Each row was made from one walk, in order. Every step used is in the known rows, and no mark comes twice. Write each row's walk.
Known rows:
gozal-lomebeb: [  4  10  -4   8  -1 -10  -5   9   6  -8   2   6   9  -1   2   8  -9  31
 -15   7  -4  -8 -10  -9  10 -14   1   5  19   5   5 -28   0  -8   4]
gozal-lomebeb-filan-nade: [-15   1 -19  19  26 -22 -19  12   5   5 -15 -10  -2   2  20   5  24  32
 -24   9 -13  -3 -38  -8   4 -10  -6  26   8   0  33  -7  20 -15  -5]
suri-lomebeb: [ -2  11  -3   7   0   1  -1  -1   8  -7  -7   2 -10  12 -11 -11  -1  19
  -7  -3   3  -3  -9  22   8  13  13   0  14   3  -4  -6  -3 -14  15]
tokud-gugo-filan: [ -2  -4   7  16  11 -13  -8  10   2  38  11  -6 -39   6   1   1  -5  14
 -23  -7 -19 -12  24 -22  18   1  -2   7  18  -1 -13  19  -7 -19  22]
filan-lomebeb: [ 13  -3   3  10  -7   1   3  -8 -26  -6   5  -4   2  -4 -11  -1 -21   2
  14 -13  -3 -10  15   0   1  -4  -9 -11  -1  -6  19  11  -7  10   2]
suri-gugo-filan: [ -8 -14  10  -4  11  -8 -24  12  19  19   4 -10 -34   5  15   0 -11  19
 -28 -10  -1 -11  14  -9  13  14  19  15  12  -4  -7  20 -18 -22  23]
suri-lomebeb-gozal-gugo-filan: [ -1  29  12  35   7  -4 -10   0  27  27   9  -7 -27  27  -4 -10 -27  45
 -40  -5  -7  -9  -1   0  31  11   9  21  59   2 -22   8  -7 -31  39]
likas-gugo-suri-lomebeb: [ 11  29  10  33  -4   6   8  12  24  17   0 -14 -41  16  27 -19 -21  18
 -30   4   3  11 -33  64   7 -11  11  11   2   2  -9  -8  16 -25   5]
tokud-gugo-suri: [  3  25   8  20   3  -4   0  18  -1  46  12  -5 -30   7  12 -14 -20   5
 -29  26 -14   2 -22  23  16 -13   4   2  -4  -6 -19   1  20  -6  -7]
gugo-suri-lomebeb: [  3  27  -2  11  -2   8  -3   5  10   5  -5   3 -24   9   3 -26 -18  18
 -24  16   3   1 -29  48  12   6  11  12   2  -6 -12  -6   5 -10  -1]
gozal-lomebeb-filan: [ -1   1  -6   6  16 -17 -10   3   4 -10 -15   2   5   6  12  11   7  33
 -18  -2 -21 -15 -15   1   3  -7  -5  18   6   7  18  -9   2 -19   5]
suri-lomebeb-likas-gugo-filan: [  7  10  17  12   3  -8  -5  -3  37  21   6 -18 -68  17  42  -5 -26  33
 -27 -24   4   7   1  26  20  -7   8  23  13  -2 -18   0  -4 -43  43]
gugo-filan-lomebeb: [ 11 -18   5  11  -3  -1  -5 -11 -22  -3   7  -6 -20  -7 -11   3 -24  11
   5 -25  -9 -22  39 -20  10   5 -17   7  11  -9  17  28 -25   3  15]
zeroz-nade: [  5  14  -1  23   7 -12 -11  10 -11   7  10  -6  -1   4  -1  -1   3  11
   2  11  10  -4  -1  -2  -2 -11  22  18  -2 -13   7 -11   4  10  -2]
likas-gugo-suri: [ 14  17  14  26  -5   3   9  14  17  23   6 -16 -29   5  38  -8 -18  -2
 -22   9   0  15 -23  42  -2 -24  -3  13 -11  -3  -4  -2  19 -12 -10]
gozal-gugo: [  3  13   5   9   3 -10  -8  11   9  16   9  -6  -6   4  10  -4 -12  20
 -22  10  -2  -4 -12   7   6  -4   5  -6   7  -2 -11   0  13 -12  11]
nade-zeroz: [ -6  19  -2  18   0 -13  -9   9 -19   4  11 -13  -3   0  -1  -2  -1   3
   1  11   9 -14   3  -1   2 -13  34   7   4  -8   3  -1   9  -3   0]
suri-lomebeb-likas: [  2  21   2 -11   1  -4  -8  -8  17   3   0  -1 -27  14  16 -14 -21  25
 -12  -1   8   7 -20  32  19   1  16   5   1  -5 -21 -18   3 -19  25]
tokud-lomebeb-gozal: [  0  29   4  26   6   7   9   2  -3  11   0   6   6  17 -17   5 -18  23
 -16  13   0   4 -20 -16  19 -22   4  12  38  13  -1 -37  -3  -8  16]
likas-lomebeb-filan-nade-zeroz-vuva: [-16  21  -6  52  10 -36 -29  32 -36  58  15 -46  -5 -18  44  -8  31   6
  -2  30  16 -12 -36  10 -19  -2  50  44 -10 -39  41  -7  32 -10   5]
tokud-lomebeb-likas: [  3  20  -1 -10   6  -8  -6   3   2   5   1   3 -23   6  14   0 -30  33
 -15  15   8   5 -28   2  18 -27   7   8   0   1 -12 -45   4 -16  24]
suri-gugo: [ -6   1   9  -6   8  -7 -16  14  16  13   5  -9 -12   7  14  -1  -7  10
 -22   3   3   0 -12  11   6   5  26  -3   0  -1  -5   3   2 -14  10]
likas-lomebeb-filan-nade-zeroz: [-20  13  -6  31   7 -26 -17  19 -25  52   1 -31  -1 -14  45  -2  35   1
   5  23   8  -9 -24   7 -19   3  22  32  -6 -27  31  11  28  -9   3]
suri-gugo-filan-vuva: [-22 -15  -8  10  13 -16 -31  18  17  36  13 -26 -40  -7  17  -9  -2  14
 -29   5   6  -4   5 -18  22  12  29  23  20 -15   5  13   4 -27  15]
gozal-gugo-suri: [  7  28   6  14   0  -5  -8  17  12  26  11  -8 -17   3  24 -19 -29  19
 -38  29  -1   0 -33  32  11 -10   3   6  -3 -10 -19  -1  22  -7  -6]
gozal-lomebeb-likas-gugo: [ 16  24  15  10  -1 -16   0  10  29  14  14 -12 -27   9  54  10 -29  36
 -24   1   2  12 -24  15  14 -43   2  10   6   2  -6 -44  19 -29  17]
likas-gugo: [  8   3  14  21  -1  -3  10   6  14  13   5 -15 -17   6  27   6  -1  -2
  -8 -12   0  12  -2  16  -5 -17   0  -1  -1   6   3   1  11 -14   6]
filan-lomebeb-likas-gugo: [ 24   8  23  12  -6  -5   7  -8  -4  14  16 -22 -32   5  40   3 -40   9
   2 -19   4  10   2  25   4 -32  -6  -6 -14  -9   7  -3  11 -10  16]
likas-lomebeb-gozal-gugo-suri: [ 11  51  28  34 -18   4   7  18  10  76  21  -8   3   3  44 -14 -36  12
 -26  42   5   6 -35  30   3  -3  -4  20  22 -20 -22 -15  24  -6   4]
lomebeb-likas-gugo: [ 11  12  18   3  -1  -6   4  -1  24  23  11 -17 -35   9  51   3 -20   4
  -9  -6   7  19 -14  24   4 -29   2   5 -14  -3 -13 -13  18 -21  14]
tokud-gugo-filan-nade-zeroz-vuva: [-18  22  -6  67  22 -44 -37  39 -27  65  40 -47 -54  -5   8 -11   4  23
 -32  21   5 -16 -10 -30  22 -19  58  35  24 -29  13   1  24 -18  14]

Write each row's walk:
[ -1  -6   8   0  -2  -6  -1   1  -8  32 -13  -5   8  -7  36   7  20  -2
  10   2  -9  -9  -3  19 -22  18 -11  15 -13 -11  14  12   0  -9  14] | likas-lomebeb-filan
[ 20  43  20  40  -6   5   4   2  -9  34  21 -11  -5  11   9 -17 -60  18
 -26  20  -5  -2 -22  23  20 -19  -7   7  21 -13  -2   3  18   4  -4] | filan-lomebeb-gozal-gugo-suri
[-19   1 -28  22  25 -17 -13  11 -11  10 -15 -15 -13  -1   0  -3  15  23
 -17  16  -8  -5 -31  -4  11 -10   7  21   7   1  26 -18  18 -26  12] | tokud-lomebeb-filan-vuva
[  6  19   7  31  13  -1   3   6  23  15 -19 -17 -43  23  36 -16  -3  18
 -33  -5 -13   5 -37  74   0  -6   4  24 -10   4   2  14  17 -37   7] | likas-gugo-suri-lomebeb-filan
[ 16  27  21   6  -4  -1   4   8  26  33  13 -17 -47   8  66 -11 -38   4
 -26  14   7  24 -35  49   9 -36   1  19 -25 -12 -20 -16  26 -16  -3] | lomebeb-likas-gugo-suri
[-17  -5  -5  29  21 -19 -16  18   3  54  14 -19 -48   1  10  -2  11  15
 -29   3 -11   0  -2 -31  20  -1  -3  17  22  -9   1  20  12 -15  12] | tokud-gugo-filan-nade
[ 14  -9  11  -8  -2  -7 -11 -18 -13   7  13  -9 -38  -5  17  -1 -43  16
   2 -22  -1 -13  29 -12  19  -6 -14  14  -2 -19   1  13 -19  -4  23] | gugo-filan-lomebeb-likas
[  1  30  -1  19  18 -10 -15  10  17  18 -14 -10 -30  22  23 -27 -17  39
 -49  18 -16 -10 -47  66  12  10   9  18  -1  -5 -12  15  20 -33  13] | gozal-gugo-suri-lomebeb-filan
[  6  36  27  29 -16  -1   6  11   7  65  20 -10  16   3  33   0 -18  13
 -10  22   3   3 -14   5  -2   3  -1   6  33 -12 -14 -16  15  -8  22] | likas-lomebeb-gozal-gugo
[  7  22  28  30 -12  -6  -2   8  12  69  22 -10  -7   1  34   3 -21  22
 -18  10  -1  -8  11 -14   7  11  -8  25  45 -16 -15   3  -4 -16  36] | likas-lomebeb-gozal-gugo-filan
[ 15  37  15  16   3  -3   3  16  18  28   6 -12 -53  11  52  -9 -46  31
 -37  26   8  18 -53  42  18 -51   6  20 -12  -4 -16 -47  22 -26  15] | tokud-lomebeb-likas-gugo-suri
[  7 -11  14  22   2  -3   2   4  18  16   6 -17 -39   4  27   8  -3   7
 -14 -24  -6  -1  21  -4   1  -9  -8  17  11   3   0  18  -8 -23  19] | likas-gugo-filan
[ 10  49   8   3   2  -9 -17  10  29  31  11  -8 -46  16  41 -33 -51  45
 -50  32   8   6 -52  62  28  -9  18  13  -1 -17 -37 -19  25 -27  18] | gozal-gugo-suri-lomebeb-likas
[  2  45   7  28  -2  17   7  -1  14  22   0   2 -12  24  -2 -24 -27  14
 -25  17   1  10 -32  38  21   0  11  23  27  -1 -16 -10   6  -9  -1] | gugo-suri-lomebeb-gozal
[-22 -14  -2   8  20 -16 -31  20  20  32   7 -23 -41  -1  24  -5   6  19
 -36   1   5   0 -11 -20  15  12  19  25  14 -12   8  22   2 -18  11] | suri-gugo-filan-nade
[  6  39   2  21   1  -4 -11  16  20  18   3  -5 -30  14  12 -30 -32  38
 -46  27   1  -4 -42  55  18   2  15   5  12  -7 -22  -6  19 -22  10] | gozal-gugo-suri-lomebeb
[ 10  24  15   9   0  -6   2  -1  31  14   4 -16 -46  21  41  -8 -22  24
 -16 -10  10  17 -23  47  13 -15  15   4   0   1 -17 -20  15 -35  29] | suri-lomebeb-likas-gugo
[ 20  37  17  16  -4  -9   0  16  30  25  15 -12 -39   7  68  -4 -46  35
 -41  22   3  16 -43  40  18 -48  -1  25  -6  -7 -13 -45  27 -25   2] | gozal-lomebeb-likas-gugo-suri
[-16 -15 -10  13  13  -9 -16   6   7  19   2 -14 -29  -7   9  -4  13   8
 -16  -2   3  -1   1 -30   9   6  -8  27  16 -11  14  19   0  -2   3] | gugo-filan-nade
[ 18   4  27  48  -5   4  14 -12  -4  25  16 -20 -26  14   9  10 -34   6
  -4 -35 -11  -2  33 -14  12 -19 -18  17  35   1  15  22 -12  -9  20] | likas-gugo-filan-lomebeb-gozal
[ 15  28  18  33  -3  -1   4  -4 -13  24  20 -12   7  13  -7  -2 -43  18
 -11  -1  -6  -6   0  -1  15 -14  -4  -9  32  -4   4   5   9   1  11] | filan-lomebeb-gozal-gugo
[ -3  -3   1  19   5 -17 -11   6  26  45  19 -37 -62  -3  56  -4 -15   7
 -18  -6   9  16   2  -5  21 -21   3  31   6 -17  -3  -5  21 -33  20] | lomebeb-likas-gugo-filan-vuva
[  8  20   3 -10   0 -13 -11   3  15   1   8   4  -9   3  30   5 -28  35
 -17  12   2   1 -20   0  21 -26   3  12   7  -4  -9 -43   6 -14  11] | gozal-lomebeb-likas
[ -9  21  15  42  -2 -10  -9  17  13  83  22 -23 -12  -3  42  -4  -4  22
 -25  20   6   5 -14 -25   8   9  -9  35  49 -22  -1   5  15 -12  23] | likas-lomebeb-gozal-gugo-filan-nade
[ -6   1  -7   4  17  -6  -7  -7   6  -9 -26  -1 -14  19  -1  -7  13  20
 -11 -14 -16 -11 -15  34   2  20   6  11   2   7   7  16  -2 -25  18] | suri-lomebeb-filan
[ 11  -1  19   4   2  -9  -4  -4  29  27  12 -19 -56   7  53   6 -22  13
 -19 -19   1  10  10   4  11 -21  -6  24  -1  -7 -14   3   0 -28  27] | lomebeb-likas-gugo-filan
[ 14  -7   9  19   2 -13 -13   0 -12  12  16 -14 -25  -4   0  -3 -38  31
 -17 -16  -9 -26  27 -14  15   2 -11   0  19 -12   7  26 -11  -9  28] | gozal-gugo-filan-lomebeb
[ -2  17  -6  10  15   1  -7   0   8   1 -24  -2 -25  18  12 -22  -5  19
 -27   6 -14  -6 -35  58   7  13   5  24 -11  -2   0  15   6 -21   1] | gugo-suri-lomebeb-filan
[-15 -15 -18  17   5  -9 -16   5   3  22   7 -17 -28 -12   4  -8   6   4
  -8   2   3  -5  17 -29  16   8   2  27  19 -14   9  10   1 -12   6] | gugo-filan-vuva
[  1  18  16  27   5  -6  -6   1  19  35  16  -9 -16  16   6   0 -26  24
 -33   1  -8  -7   9 -21  23  -2  -5  23  47  -1 -17  13  -3 -18  23] | lomebeb-gozal-gugo-filan
[ 16   4  16   0   0 -18 -19  -7  -2  21  21 -16 -42  -1  27  -5 -56  37
 -21 -10  -3 -16  15  -6  25 -10  -9   8   8 -21  -9  14  -5 -14  35] | gozal-gugo-filan-lomebeb-likas
[  6  36   3  -6  -2   3  -8   0  20  13   2  -2 -41  13  30 -29 -39  24
 -26  20   9  11 -42  55  23  -5  13  19 -11 -15 -27 -20  12 -16   8] | gugo-suri-lomebeb-likas
[  0   8  -2  28   4 -27 -17  15  32  36  23 -29 -54  -4  57   3 -23  39
 -32   1   5  10  -7 -15  30 -35   4  39  24 -13   4 -33  21 -41  25] | gozal-lomebeb-likas-gugo-filan-vuva
[-19  -9 -23  14  18 -15 -13   3  -4  14 -10 -20  -7  -3  13  -7  24  -4
  -5   5  -8   0 -12   2   3   5   2  21  -6  -9  24  13  23 -15  -5] | lomebeb-filan-vuva
[ -5   9  -4  26   6 -17 -13   4  36  36  14 -34 -72   8  45 -16 -17  27
 -26 -10  11  15  -6  17  29  -8  17  31  21 -13  -7 -11  16 -49  36] | suri-lomebeb-likas-gugo-filan-vuva
